Each row comes from the steps of one walk. Every step used is in the known rows, and no mark comes twice. Write the walk behind each row, first mark first.
In the rows, zero is written as 100.
Known rows:
nuledil/pavep/fali: 103, 122, 108, 94, 94, 75, 101, 87, 99, 93, 91, 90, 65, 91, 92, 84, 115, 95, 101, 88, 91, 96, 76, 81, 89, 83, 97, 101, 110, 97, 109, 91, 116, 107, 107, 93
tuma/vunep: 104, 114, 104, 108, 112, 104, 90, 72, 102, 100, 91, 108, 104, 99, 98, 95, 95, 97, 108, 87, 101, 95, 87, 94, 107, 104, 108, 95, 115, 103, 118, 84, 102, 106, 100, 91
gunun/fogo/rufor/nuledil/pavep: 100, 146, 106, 102, 97, 71, 118, 100, 94, 95, 75, 93, 63, 109, 104, 85, 73, 105, 86, 107, 92, 128, 91, 77, 121, 91, 101, 90, 87, 121, 103, 61, 121, 100, 127, 92
fogo/pozud: 108, 113, 106, 84, 108, 106, 94, 83, 97, 97, 88, 102, 100, 102, 98, 108, 99, 79, 94, 104, 99, 101, 106, 80, 108, 97, 109, 94, 106, 105, 96, 96, 112, 102, 108, 99
tuma/vunep/pezo: 112, 118, 99, 98, 114, 91, 95, 62, 101, 92, 85, 110, 107, 97, 112, 97, 90, 96, 107, 103, 91, 101, 90, 96, 97, 100, 93, 100, 109, 103, 119, 80, 104, 97, 109, 93
rufor/nuledil/pavep/fali/vomoz: 114, 134, 121, 91, 100, 75, 105, 85, 104, 91, 76, 89, 57, 91, 97, 77, 96, 95, 90, 102, 85, 111, 72, 75, 108, 80, 97, 101, 97, 91, 104, 75, 117, 104, 105, 97
geno/tuma/vunep/pezo/sudasu: 105, 140, 93, 103, 112, 98, 95, 81, 117, 111, 82, 109, 102, 99, 116, 94, 88, 107, 121, 105, 82, 114, 81, 99, 104, 116, 87, 97, 100, 118, 108, 80, 113, 90, 109, 83
bota/sudasu/voni/pozud: 103, 103, 95, 102, 105, 114, 96, 80, 93, 105, 95, 111, 95, 98, 117, 126, 98, 76, 87, 98, 89, 92, 91, 76, 97, 112, 104, 74, 99, 119, 108, 113, 108, 115, 99, 73
vunep/tuma: 110, 111, 106, 93, 114, 99, 91, 79, 92, 113, 97, 102, 98, 108, 99, 104, 111, 85, 107, 112, 94, 112, 92, 94, 92, 93, 105, 93, 115, 102, 107, 95, 117, 95, 119, 87
nuledil/rufor: 111, 113, 109, 102, 94, 93, 95, 81, 94, 109, 84, 95, 91, 93, 94, 100, 92, 102, 101, 104, 106, 100, 92, 81, 103, 86, 95, 87, 108, 105, 98, 84, 113, 102, 107, 83
voni/pozud/fogo/rufor/nuledil/pavep/fali/vomoz: 112, 138, 118, 92, 83, 104, 105, 81, 98, 84, 50, 98, 47, 76, 100, 98, 74, 78, 80, 98, 78, 119, 81, 68, 109, 102, 99, 85, 70, 110, 102, 85, 125, 112, 112, 93
fali/pozud: 111, 113, 105, 92, 103, 96, 84, 82, 103, 111, 85, 107, 108, 92, 98, 107, 88, 79, 107, 107, 90, 95, 106, 73, 107, 100, 96, 91, 122, 90, 108, 98, 112, 106, 108, 90
pavep/fali/gunun: 117, 122, 103, 106, 88, 90, 92, 81, 97, 96, 90, 97, 85, 94, 91, 88, 107, 74, 93, 97, 86, 87, 92, 81, 81, 101, 92, 99, 114, 87, 108, 100, 117, 99, 107, 101
voni/sudasu/pezo/vunep/tuma/geno: 114, 110, 106, 93, 98, 103, 114, 72, 94, 87, 114, 146, 89, 106, 108, 113, 79, 91, 105, 129, 81, 109, 70, 102, 105, 104, 117, 101, 103, 112, 133, 110, 90, 92, 107, 77
vomoz/fali/gunun/fogo/rufor/nuledil: 114, 134, 96, 100, 84, 89, 114, 90, 96, 95, 72, 94, 94, 106, 106, 97, 71, 86, 81, 105, 96, 122, 105, 83, 105, 103, 105, 93, 85, 102, 97, 58, 128, 71, 124, 95
vomoz/fali/pozud/fogo/rufor/nuledil: 102, 124, 96, 79, 89, 102, 96, 82, 110, 101, 60, 98, 100, 90, 98, 114, 71, 80, 90, 110, 88, 115, 112, 65, 112, 115, 100, 96, 95, 97, 98, 71, 119, 85, 118, 91
pavep/fali/pozud/fogo/rufor/nuledil: 105, 139, 99, 96, 91, 96, 99, 90, 113, 90, 61, 99, 77, 89, 88, 98, 76, 79, 84, 108, 71, 109, 110, 58, 111, 114, 82, 95, 96, 98, 98, 93, 115, 103, 122, 98
voni/pozud/fogo/rufor/nuledil/pavep: 96, 132, 106, 92, 92, 96, 98, 86, 93, 101, 58, 92, 62, 92, 109, 102, 75, 86, 86, 108, 90, 120, 94, 72, 115, 107, 101, 86, 77, 122, 108, 83, 124, 111, 113, 91
pozud/fogo/rufor: 94, 117, 93, 99, 92, 109, 102, 81, 98, 105, 83, 106, 95, 94, 87, 107, 81, 87, 93, 102, 98, 111, 100, 78, 95, 114, 96, 89, 97, 107, 108, 86, 114, 105, 116, 90
pavep/fali/vomoz: 119, 118, 113, 101, 98, 105, 99, 77, 104, 92, 93, 107, 85, 86, 85, 97, 100, 84, 99, 91, 93, 98, 83, 85, 92, 91, 97, 95, 105, 84, 102, 95, 113, 102, 101, 97
pozud/fogo/rufor/nuledil/pavep: 89, 135, 101, 89, 93, 80, 108, 90, 98, 103, 66, 89, 65, 99, 97, 90, 79, 99, 86, 113, 89, 122, 92, 70, 112, 106, 99, 94, 89, 114, 109, 66, 121, 107, 120, 90
pezo/vunep/tuma/geno: 110, 114, 113, 92, 106, 99, 98, 69, 96, 99, 111, 118, 92, 103, 100, 105, 90, 97, 105, 117, 84, 104, 81, 108, 101, 101, 120, 93, 108, 104, 118, 98, 98, 97, 112, 95
pezo/sudasu/voni/pozud/fogo/rufor: 91, 128, 92, 96, 84, 115, 117, 89, 101, 103, 73, 117, 85, 93, 99, 134, 69, 80, 83, 106, 94, 116, 89, 68, 104, 139, 104, 74, 70, 130, 117, 114, 117, 110, 97, 69
vomoz/fali/pozud: 111, 103, 100, 80, 96, 102, 87, 75, 105, 106, 82, 102, 116, 87, 101, 115, 97, 78, 112, 96, 98, 95, 102, 77, 97, 96, 106, 98, 118, 86, 104, 85, 117, 87, 105, 88
sudasu/pezo: 97, 98, 103, 95, 102, 83, 101, 78, 101, 96, 101, 113, 102, 103, 100, 103, 93, 90, 91, 107, 96, 100, 92, 90, 101, 96, 100, 98, 109, 98, 125, 94, 104, 90, 97, 82
pavep/fali: 107, 118, 100, 103, 103, 93, 95, 83, 101, 93, 98, 99, 86, 96, 87, 94, 111, 88, 98, 91, 95, 96, 90, 84, 88, 92, 92, 101, 108, 90, 103, 101, 109, 103, 103, 98
pozud/fogo: 89, 111, 92, 99, 98, 99, 87, 81, 99, 110, 87, 99, 93, 91, 87, 106, 96, 90, 105, 98, 102, 102, 97, 85, 97, 112, 83, 92, 100, 92, 111, 93, 116, 109, 113, 94
bota/sudasu: 101, 110, 94, 104, 105, 106, 95, 84, 102, 113, 103, 101, 95, 104, 103, 104, 102, 86, 101, 101, 102, 87, 97, 79, 100, 97, 92, 91, 117, 107, 104, 87, 115, 109, 116, 84
voni/sudasu/bota: 111, 105, 99, 108, 100, 112, 110, 82, 89, 105, 95, 113, 91, 114, 99, 103, 98, 85, 110, 110, 96, 108, 82, 86, 104, 99, 107, 98, 103, 95, 108, 110, 97, 100, 102, 86
pezo/sudasu: 97, 126, 99, 99, 102, 95, 105, 91, 112, 114, 97, 98, 90, 109, 92, 106, 92, 93, 108, 109, 110, 102, 89, 81, 105, 103, 95, 99, 102, 107, 109, 94, 119, 107, 104, 82
voni/pozud/fogo/rufor/nuledil: 99, 127, 98, 103, 103, 112, 94, 85, 96, 102, 65, 99, 81, 98, 105, 111, 73, 78, 84, 110, 91, 121, 109, 75, 113, 115, 96, 84, 75, 117, 101, 91, 116, 105, 112, 95
tuma/geno: 105, 106, 109, 102, 107, 94, 87, 63, 97, 100, 107, 102, 102, 89, 95, 100, 92, 101, 98, 102, 102, 98, 94, 90, 97, 103, 106, 96, 117, 93, 107, 90, 88, 104, 101, 97
rufor/nuledil/pavep/fali/gunun: 110, 136, 110, 96, 89, 61, 99, 91, 99, 93, 74, 78, 55, 99, 102, 70, 103, 86, 85, 109, 77, 98, 79, 76, 97, 88, 95, 104, 107, 94, 107, 82, 122, 100, 112, 101
fali/pavep: 100, 117, 95, 98, 100, 93, 100, 73, 99, 104, 75, 106, 94, 95, 111, 97, 99, 89, 99, 105, 100, 102, 85, 83, 96, 92, 101, 99, 113, 86, 116, 82, 112, 106, 98, 84

Write each row's walk:
101, 119, 98, 115, 116, 110, 78, 81, 105, 113, 93, 106, 108, 95, 104, 84, 104, 104, 117, 84, 86, 108, 82, 101, 107, 109, 106, 92, 114, 107, 107, 81, 105, 97, 105, 90
geno/tuma/vunep
102, 107, 108, 86, 102, 88, 112, 84, 98, 96, 105, 130, 93, 115, 102, 110, 93, 86, 100, 124, 78, 105, 80, 108, 106, 93, 116, 95, 101, 109, 133, 98, 115, 85, 108, 80
sudasu/pezo/vunep/tuma
110, 124, 97, 104, 119, 98, 82, 70, 105, 106, 86, 111, 113, 94, 119, 87, 95, 103, 117, 99, 77, 114, 87, 103, 97, 106, 94, 95, 110, 108, 108, 77, 105, 87, 112, 93
geno/tuma/vunep/pezo
107, 118, 104, 88, 98, 83, 122, 79, 104, 103, 84, 98, 92, 115, 111, 106, 89, 95, 106, 121, 86, 109, 89, 89, 103, 103, 91, 100, 90, 102, 114, 97, 111, 85, 107, 83
vunep/pezo/sudasu/bota
116, 147, 105, 106, 66, 78, 119, 97, 92, 86, 75, 102, 59, 92, 93, 81, 85, 86, 87, 91, 81, 103, 81, 75, 90, 99, 98, 88, 96, 110, 107, 81, 127, 98, 126, 90
nuledil/pavep/fali/gunun/fogo/rufor
112, 123, 108, 95, 100, 91, 119, 69, 111, 93, 78, 109, 95, 111, 111, 99, 86, 103, 110, 106, 84, 103, 81, 97, 111, 113, 100, 100, 93, 111, 122, 91, 103, 90, 101, 82
tuma/vunep/pezo/sudasu/bota
103, 134, 106, 84, 69, 90, 103, 87, 105, 90, 63, 104, 68, 75, 85, 96, 84, 82, 95, 95, 74, 97, 89, 59, 98, 111, 91, 91, 105, 103, 112, 94, 123, 112, 121, 89
nuledil/pavep/fali/pozud/fogo/rufor
101, 109, 92, 87, 92, 95, 103, 67, 102, 101, 73, 101, 101, 91, 113, 104, 106, 89, 103, 96, 105, 103, 84, 86, 85, 90, 111, 105, 108, 80, 111, 70, 117, 88, 95, 82
vomoz/fali/pavep
93, 142, 102, 93, 88, 77, 110, 92, 102, 88, 68, 86, 50, 94, 90, 82, 91, 97, 84, 104, 81, 117, 85, 69, 102, 103, 89, 96, 85, 109, 105, 75, 118, 105, 120, 95
pozud/fogo/rufor/nuledil/pavep/fali
97, 136, 107, 82, 86, 81, 99, 90, 105, 103, 53, 96, 73, 90, 100, 95, 67, 89, 88, 118, 79, 114, 101, 58, 121, 109, 94, 90, 100, 109, 110, 75, 122, 109, 121, 89
fali/pozud/fogo/rufor/nuledil/pavep
105, 118, 104, 93, 107, 101, 102, 87, 95, 108, 101, 117, 89, 111, 96, 106, 99, 85, 110, 118, 86, 109, 86, 104, 103, 92, 112, 92, 102, 106, 115, 98, 122, 97, 117, 89
pezo/vunep/tuma
104, 103, 110, 90, 96, 98, 110, 69, 104, 90, 117, 134, 90, 103, 113, 113, 85, 94, 95, 123, 75, 87, 77, 100, 108, 105, 116, 92, 110, 119, 128, 96, 96, 92, 116, 76
bota/sudasu/pezo/vunep/tuma/geno
111, 148, 106, 103, 82, 68, 118, 100, 93, 97, 66, 93, 65, 107, 108, 79, 68, 94, 79, 113, 85, 120, 92, 73, 113, 98, 100, 87, 89, 113, 106, 62, 130, 96, 128, 92
fali/gunun/fogo/rufor/nuledil/pavep
97, 139, 107, 84, 88, 69, 89, 92, 110, 93, 60, 86, 55, 83, 92, 87, 94, 90, 98, 102, 73, 101, 92, 61, 113, 102, 75, 99, 100, 88, 107, 91, 121, 114, 123, 97
rufor/nuledil/pavep/fali/pozud/fogo
116, 155, 119, 100, 88, 80, 125, 95, 100, 80, 67, 101, 50, 92, 94, 80, 71, 98, 81, 96, 82, 129, 79, 73, 115, 87, 96, 89, 80, 107, 100, 65, 123, 98, 124, 94
gunun/fogo/rufor/nuledil/pavep/fali/vomoz
102, 124, 99, 93, 86, 99, 84, 86, 110, 97, 77, 104, 85, 75, 82, 106, 95, 78, 106, 92, 81, 90, 103, 70, 96, 111, 74, 92, 107, 81, 107, 108, 116, 113, 119, 96
pavep/fali/pozud/fogo
102, 145, 103, 96, 72, 75, 108, 91, 101, 90, 57, 87, 52, 91, 95, 76, 84, 82, 75, 109, 73, 108, 86, 63, 96, 109, 91, 96, 92, 102, 108, 76, 125, 101, 123, 97
pozud/fogo/rufor/nuledil/pavep/fali/gunun
107, 142, 113, 92, 81, 88, 114, 86, 104, 86, 60, 96, 51, 82, 88, 84, 76, 92, 81, 104, 79, 119, 78, 66, 107, 101, 94, 92, 83, 101, 105, 68, 123, 104, 117, 93
pozud/fogo/rufor/nuledil/pavep/fali/vomoz
106, 127, 102, 101, 114, 94, 106, 86, 100, 101, 83, 96, 93, 114, 100, 94, 80, 90, 81, 119, 95, 122, 105, 75, 113, 97, 108, 97, 100, 112, 100, 74, 108, 92, 109, 96
fogo/rufor/nuledil
93, 106, 102, 95, 94, 82, 112, 84, 105, 92, 106, 125, 92, 109, 98, 106, 81, 89, 93, 113, 87, 98, 86, 99, 114, 96, 110, 98, 97, 101, 135, 95, 109, 93, 94, 85
sudasu/pezo/vunep
102, 106, 94, 101, 102, 101, 108, 84, 97, 96, 100, 126, 96, 105, 100, 109, 89, 82, 102, 116, 99, 105, 83, 82, 100, 98, 96, 102, 108, 104, 125, 104, 101, 99, 97, 78
voni/sudasu/pezo
111, 138, 118, 87, 100, 66, 93, 91, 108, 93, 70, 87, 63, 92, 100, 81, 97, 88, 95, 107, 74, 100, 89, 64, 114, 87, 90, 101, 113, 94, 103, 90, 115, 108, 111, 96
rufor/nuledil/pavep/fali/pozud
114, 156, 112, 97, 88, 69, 115, 103, 103, 81, 63, 98, 56, 94, 97, 83, 70, 93, 86, 100, 71, 117, 95, 61, 120, 93, 89, 91, 92, 111, 99, 78, 121, 104, 128, 93
gunun/fogo/rufor/nuledil/pavep/fali/pozud
100, 125, 93, 85, 106, 72, 119, 82, 107, 101, 89, 109, 96, 107, 109, 119, 87, 93, 94, 126, 89, 114, 88, 81, 92, 114, 90, 92, 91, 111, 117, 98, 113, 94, 100, 74
vunep/pezo/sudasu/voni
101, 113, 110, 98, 95, 97, 116, 88, 106, 110, 92, 97, 87, 116, 96, 103, 95, 94, 104, 107, 97, 104, 84, 87, 112, 107, 106, 97, 95, 103, 110, 101, 109, 96, 100, 83
pezo/sudasu/bota
107, 125, 103, 94, 103, 100, 103, 95, 95, 91, 89, 107, 91, 101, 98, 110, 89, 89, 97, 95, 99, 111, 106, 84, 113, 97, 95, 87, 93, 105, 95, 91, 117, 102, 125, 98
gunun/fogo/pozud
108, 114, 95, 93, 99, 105, 119, 88, 96, 98, 105, 143, 86, 118, 104, 115, 87, 79, 109, 132, 83, 113, 71, 101, 106, 94, 110, 100, 98, 114, 133, 110, 112, 92, 110, 73
voni/sudasu/pezo/vunep/tuma
115, 143, 112, 95, 82, 72, 113, 90, 97, 89, 67, 86, 59, 102, 103, 70, 88, 80, 73, 113, 73, 105, 84, 66, 97, 94, 106, 101, 102, 108, 105, 76, 121, 94, 111, 96
fogo/rufor/nuledil/pavep/fali/gunun
110, 149, 106, 105, 85, 56, 107, 101, 97, 87, 73, 84, 48, 99, 100, 70, 93, 96, 88, 99, 78, 107, 82, 79, 103, 91, 82, 95, 90, 94, 103, 78, 128, 102, 128, 100
rufor/nuledil/pavep/fali/gunun/fogo
103, 121, 99, 89, 85, 110, 93, 80, 104, 105, 70, 113, 102, 83, 90, 114, 71, 76, 97, 107, 88, 103, 109, 64, 105, 120, 93, 85, 109, 102, 108, 92, 119, 107, 119, 88
fali/pozud/fogo/rufor
